Every row comes from one small tree of marks. Brackets hold a mark, then the marks that hang from it, in alphabetical order. Every link used is in the known rows. Which tree was each row made from?
Known rows
{P {X {Z Y}}}: [ 20.5  -5.1  14.1 -16.4  -1.2  -5.8   0.7 -11.6  21.0  14.2 -19.3   2.0
  11.2   2.4   7.1 -10.3 -20.6  26.7   1.8   1.5  -6.5 -30.1  31.9   4.3]
{P {F Y Z} X}: [  6.8  -5.1  10.3  15.5   1.9   6.4   7.8 -18.1  13.8  13.4 -27.4  -4.6
  20.8  -8.1  17.1  -9.5 -32.4  38.1   2.7   2.3 -20.7 -15.8  33.0   9.8]
{X {L F} {Z B P}}: [ 10.1  13.4   8.8 -19.3  17.2  11.9  25.6  -1.3  23.9  17.1 -11.9  -4.2
   2.4   6.5   7.6 -14.6 -10.3   7.3   5.7  19.0   1.6 -36.5  19.1   8.9]
{P {F Y} {X L Z}}: [ 14.6  -0.5  10.0   1.4  -1.3  -7.9  15.2 -25.2  12.3  15.3 -12.7 -11.7
  14.0   0.0   5.7 -18.3 -20.3  30.2  -8.2   1.4  -4.1 -27.6  28.4  15.5]
{X {Z B L {P F} Y}}: [ -0.9  15.6   3.7  -9.1  31.1  27.3  17.6  10.4  20.0  12.8 -17.7   6.3
  22.9   4.2  30.3 -16.3 -19.8   2.5   3.0   5.9   4.1 -10.7  31.9   9.1]
{X Z}: [  6.6   2.9  11.8 -10.8  -8.0   9.4   2.8  -4.8  18.8   4.4  -8.1  -6.5
   4.7  -3.4 -13.5 -13.7 -11.8  23.3  10.4  17.2 -10.9 -36.0  30.4   4.9]
{F Y {Z L}}: [ -5.3  11.6  23.2  18.7   2.4  34.1  26.7  13.6   8.9  -5.5 -19.4   7.6
  22.9  -2.4  18.0 -18.7  -5.0  23.3  24.6   7.3 -43.6  -6.5  22.8  34.9]
{B {P X} {Z {L {F Y}}}}: [ 11.0  22.4  12.4   9.1   6.5   1.0  19.2 -14.3   0.0  -0.7 -39.6  21.0
   6.1  -1.3  27.4 -15.0   4.0  28.5  -1.4   5.7 -10.2 -49.3  28.2  22.8]
{W {Z L}}: [  3.8  21.9  22.8   7.7   1.1  21.1   9.3   4.4  14.7  -8.2  -7.2  -4.2
   8.7  -8.1  -8.4 -19.4  -4.5  15.8   6.6  16.7 -21.3 -30.7  32.2  23.6]
{F {Z Y}}: [ -5.8  -4.4  14.5   5.5   3.0  25.2  12.5  12.4  16.7   6.7 -23.5   5.6
  16.4  -5.9  16.8  -8.6 -18.2  24.2  25.0  12.9 -29.8 -12.0  34.3  18.8]
{W {B P} Z}: [  3.9  10.2  13.8   7.8  14.4  10.2   5.6   2.4  22.8  -3.8 -24.0   0.3
  13.2 -18.9  -1.6 -15.7   5.1  22.2  -6.6  17.3 -25.4 -47.7  29.6  16.1]
{Z B F L {P X} Y}: [ 12.1  29.2   5.1 -14.5  73.4  22.0  21.6  26.8  19.3  19.2 -39.9  32.1
  27.2  13.3  67.9  -9.8 -27.2 -23.7   5.3 -19.5  -2.7  10.9  20.2   6.2]
{F Y {Z P}}: [-11.3   5.6  16.4  15.0   5.5  27.9  26.1  16.6  13.2   3.5 -21.9   1.8
  25.3  -5.8  22.4 -16.6 -13.6  28.2  21.2  12.4 -41.3  -6.0  16.1  24.1]
{P X}: [ 26.5   4.8  13.8  -7.7  -6.9  -3.0  -7.5  -9.2  19.5  10.8 -24.3   4.9
   1.2  -7.3  -1.4  -3.3 -15.0  34.2   6.2   1.7 -19.0 -32.8  25.8   3.4]
{W {Z {B P} L}}: [  6.3  24.5  19.5   3.3  22.4  18.2   9.8   8.3  17.5  -6.5 -21.2   6.0
   9.6  -8.7   6.7 -20.8   5.7   8.4  -3.4  13.4 -16.7 -32.2  29.0  25.6]
{F Y}: [  4.9   4.6  15.8   4.2  -9.4  10.9   4.8   7.8   8.4  -1.5 -17.2   4.8
  24.8 -11.5   6.8  -4.8  -4.4  29.0  24.1   0.1 -45.4 -19.4  18.1  17.0]
{L {F {Z {P X}}}}: [  2.7   3.1   9.5   2.6   5.0  18.4   7.5  -7.4  18.2   8.9 -24.3   3.2
  10.0  -3.0  12.5   1.3 -36.0  30.0  22.3  14.9 -20.9 -29.9  25.8  -5.1]
{X {P {F Z}}}: [  3.2  10.5  11.7  10.9  -4.7  11.5   7.3  -9.7   7.4  10.8  -6.8  -1.9
   9.1 -13.8   6.8  -9.0 -25.3  36.9   2.6  17.9 -21.0 -18.1  17.7   8.1]
{B Z}: [  8.0  10.2  12.9  -1.0 -17.6  15.7  11.0  -0.7  12.1  10.8 -29.4   1.9
   4.4 -13.8  -0.1  -3.6  -2.2  25.9  20.2  22.4 -22.4 -43.4  38.7  12.5]
{W B {Z P Y}}: [ -2.3   5.9  12.6   0.4  20.6  22.6  14.6  16.0  27.8   9.1 -20.9  -0.9
  31.1 -13.5  18.4  -9.9 -12.9  11.9   4.1  13.6 -24.9 -26.4  32.6  11.3]
{W Z}: [  2.6   7.8  20.2   2.5  -5.4  10.8   2.8   0.7  18.2  -2.3  -9.8 -10.4
  10.1 -13.5 -13.1 -13.9  -9.1  21.7   7.6  20.5 -24.2 -36.0  32.6  15.0]
{L F}: [  8.4   4.4   7.9  -3.1  -6.3  12.0  -7.3  -8.8  13.1   2.6 -18.6   4.9
  10.1  -9.6  -0.5   9.9 -27.4  28.9  29.0   8.9 -27.2 -37.9  26.7  -8.9]
{Z B {L {F Y}} {P X}}: [ 19.7  30.5  10.2  -6.5  37.1  25.4  15.9   9.4  20.8  12.1 -33.7  22.5
  21.0   4.0  43.2  -3.4 -18.4   8.3   8.2  -6.2 -14.8 -13.8  14.1   4.7]
{P {X {L F}}}: [ 28.7   7.0  14.7  -9.2  -5.5  -6.5   4.6 -14.9  17.3  12.7 -19.3   3.2
  -3.1  -1.5  -0.5  -3.5 -13.9  31.2   7.2   2.5 -14.6 -38.9  22.0   9.0]

Which tree is each row?
[-10.5   8.1  -4.2   5.7  17.7  19.1   6.1  13.4  10.7  12.7 -19.6   6.5
  27.3  -9.4  33.4  -2.4 -31.7  22.1  13.9   1.0 -13.4  -4.3  26.4   3.1] => {Z {P F} Y}
[  0.6  11.6  22.6  10.5  16.4  37.3  26.5  18.8  16.2   1.1 -29.6  12.0
  25.9  -3.0  28.1 -15.5  -1.9  13.4  22.9   5.3 -42.0  -3.7  23.8  32.9] => {F Y {Z B L}}
[ -0.8  12.4  -0.8 -17.0  62.6  18.2  13.1  30.7  20.8  21.7 -38.8  22.1
  31.4   1.6  56.4  -1.3 -29.6 -19.1  16.7  -8.8 -14.3   5.6  20.5  -3.9] => {Z B F P Y}
[ -9.5  15.2   3.5  25.8  14.8  11.5   8.9  -1.9   0.1  -9.2 -25.0  10.3
  10.9 -10.9  17.8 -18.8  -4.4  33.7   0.9   4.8 -21.7 -23.9  21.4  23.6] => {B {P {F Y {Z L}}}}
[-10.1  16.8  12.6  12.0  18.8  39.4  25.9  22.9  14.6   3.8 -21.0  12.3
  15.5   1.3  30.9 -17.0 -17.2  17.1  19.9  10.8 -21.5  -1.4  26.9  25.5] => {F {Z L P Y}}
[  4.1   2.8  12.7  -4.8  27.7  23.4  24.4  18.0  26.5  21.7 -34.7  10.5
  15.6   0.4  38.1 -12.5 -16.9  14.2  10.6   9.9 -16.8  -6.3  26.5  19.6] => {F {Z B {P {X L}} Y}}
[ 17.2  18.1  18.2  -4.8  -9.1  -0.6  18.3  -9.9   5.4  10.0   2.3   2.7
  -0.6  -4.0   2.5  -6.6  -9.0  29.4   8.3  14.5 -21.7 -33.5   3.7  16.5] => {X {L F} P}
[ 23.7  31.0  11.1  -2.8  31.2  15.7   3.6   9.3  16.2   0.8 -36.3  27.1
   1.2  -3.3  24.0 -12.4   9.6  12.9  -2.3  -4.3 -13.0 -26.2  20.3  20.1] => {Z {B {P X}} L}
[  9.0  15.1  21.5 -11.7   9.6  -7.6  36.3  -7.2   5.2  11.3   9.0  -5.3
   8.0  10.1   6.3 -29.8  -6.9   6.4  -5.8  12.2  -9.7 -21.9   3.5  24.5] => {X L P {Z {F Y}}}
[  3.9  39.6   7.9  -1.7  61.5  32.3  25.7  30.2  14.5   7.3 -32.2  23.7
  25.0   5.4  47.9 -13.4 -13.7 -19.9  12.8  -9.7 -21.8   5.8   9.6  11.6] => {Z B {F Y} L P}
[  3.6  16.6  14.3   1.4  -4.4  25.3  20.6   8.7   7.0   7.4 -28.7  13.7
  15.9  -5.2  22.3  -7.1  -1.7  14.7  22.9  11.1 -19.1 -28.5  41.6  24.3] => {B {Z L Y}}
[ 14.7  14.3   8.3   2.4  15.1  13.5  14.8   2.4  16.1   8.5 -43.0  22.0
  13.9 -10.2  28.0  -8.1   7.5  21.9   0.7   3.6 -18.5 -42.1  34.4  18.4] => {W {B {P X} {Z L Y}}}
[  4.9   6.1   7.8 -22.4  24.2  11.5  28.4   4.6  22.0  19.5 -13.7   1.8
  15.7   9.7  25.3 -12.8 -14.8   1.7   9.1  11.5   1.9 -26.3  22.5  11.7] => {X {L F} {Z B P Y}}
[  7.5  15.1  17.2   8.6   1.8   7.9  30.2  -4.4   5.8  14.7  -4.2  -2.6
   9.7  -7.4  15.3 -17.9  -6.2  27.2  -1.2  14.7 -23.8 -14.5   7.9  30.7] => {X L {P {F Y {Z B}}}}
[  4.5  -4.9   9.7  -3.5  18.2  13.0   4.8  -5.2  18.1   9.9 -35.5  13.9
  19.0  -2.7  29.5   3.6 -29.7  22.1  20.8   5.7 -21.3 -27.5  31.1  -0.1] => {L {F {Z {B {P X}} Y}}}
[  6.0   7.6  11.8  -1.0  10.3  11.3  20.2   2.1  13.2   6.8 -21.0   7.9
   2.9  -1.5  14.2  -7.7  -5.0  18.6  17.7  10.6 -20.4 -31.0  21.8  22.4] => {X {L {F {Z {B P} Y}}}}
[ -1.8  18.5   4.8   6.0  16.9  -0.4  14.9  -2.2   1.1   1.8 -39.7  14.7
   0.6  -7.5  17.5 -15.1   1.8  13.9   4.0  13.3 -11.8 -44.8  29.0  14.3] => {B P {Z F}}
[  6.7  16.0   6.9   0.1  11.4  32.8  19.5  10.7  20.4  13.8 -34.9  14.4
  21.9 -10.9  26.7   1.2  -8.3  14.5  19.3  10.6 -23.7 -33.9  35.7   7.5] => {W {B {Z {L F} P Y}}}
[  6.9  -7.0   6.0   9.5   6.7   7.4   2.6 -16.2  17.0  17.7 -28.6  -1.7
  15.2  -6.7  19.5  -6.3 -38.1  34.1   2.7   3.4  -9.2 -16.0  40.6   4.9] => {P {F {Z Y}} X}
[  9.5  16.5   2.6  -9.0  49.6   4.3   0.4  11.5  16.4   7.0 -40.8  20.5
   7.2  -5.8  25.3  -6.6  -8.0  -6.0   6.1  -3.0 -17.4 -22.6  19.1   0.3] => {Z {B P} F}
[ -5.6  16.4  -0.4  12.6   7.7  19.1   7.0   6.5  10.5   7.2 -17.0  -1.1
  18.8 -12.8  14.8  -6.3 -23.7  29.3  10.7   7.7 -21.7 -13.7  17.6   3.8] => {Z {P {F Y}}}
[  5.5   9.2  11.8  -3.2   9.8  17.5  23.4   6.1  16.9  11.8 -18.6   4.3
   5.3  -0.7  15.2  -6.0 -11.3  16.3  20.9  12.5 -20.1 -25.5  21.5  18.6] => {X {L {F {Z B P Y}}}}
[ -2.3  17.2  20.4  17.1  12.9  30.3  32.2  13.5  12.0   1.4 -22.8   8.7
  22.4   2.6  30.4 -22.2 -12.2  24.6  13.3   4.9 -33.2  -2.3  16.3  31.0] => {F Y {Z L {P X}}}
[  9.5  19.7  19.9   6.9  10.5  29.5  12.2   7.9  25.5  -2.3 -16.5  -1.0
  15.6 -14.0  -3.6 -14.1   0.3  12.5   3.9  15.7 -27.3 -36.9  35.4  19.0] => {W B {Z L}}
[  5.9  12.8   1.8   8.0   9.5   7.9   5.7  -3.0  13.5  13.4 -21.8   0.1
  17.3  -8.7  19.5  -7.5 -28.0  33.2   0.9   2.0 -14.9 -16.0  18.3   1.5] => {Z {P {F Y} X}}
[ 28.2   7.8  15.3 -17.3   9.3   3.9   2.5 -13.7  24.1  13.1 -23.9   6.1
   5.4   4.6   7.3  -8.9 -18.3  19.1   0.4   2.9  -2.9 -34.6  30.3   1.3] => {P {X {Z B {L F}}}}
[ 17.7  28.1   7.6   5.1  33.9  15.9   6.1   3.9  12.2   1.2 -36.3  23.6
  10.5  -5.5  30.7 -12.8   2.9  14.4  -4.4  -7.6 -13.5 -20.6  22.1  20.4] => {Z {B {P {F Y} X}} L}
[  7.5  13.4  14.3   4.7   5.3   8.7  26.5  -3.2   8.2  17.8  -4.9  -0.5
   5.9  -6.5  17.2 -15.7 -10.1  24.9  -1.2  15.8 -15.6 -15.0  13.3  27.3] => {X L {P {F {Z B Y}}}}
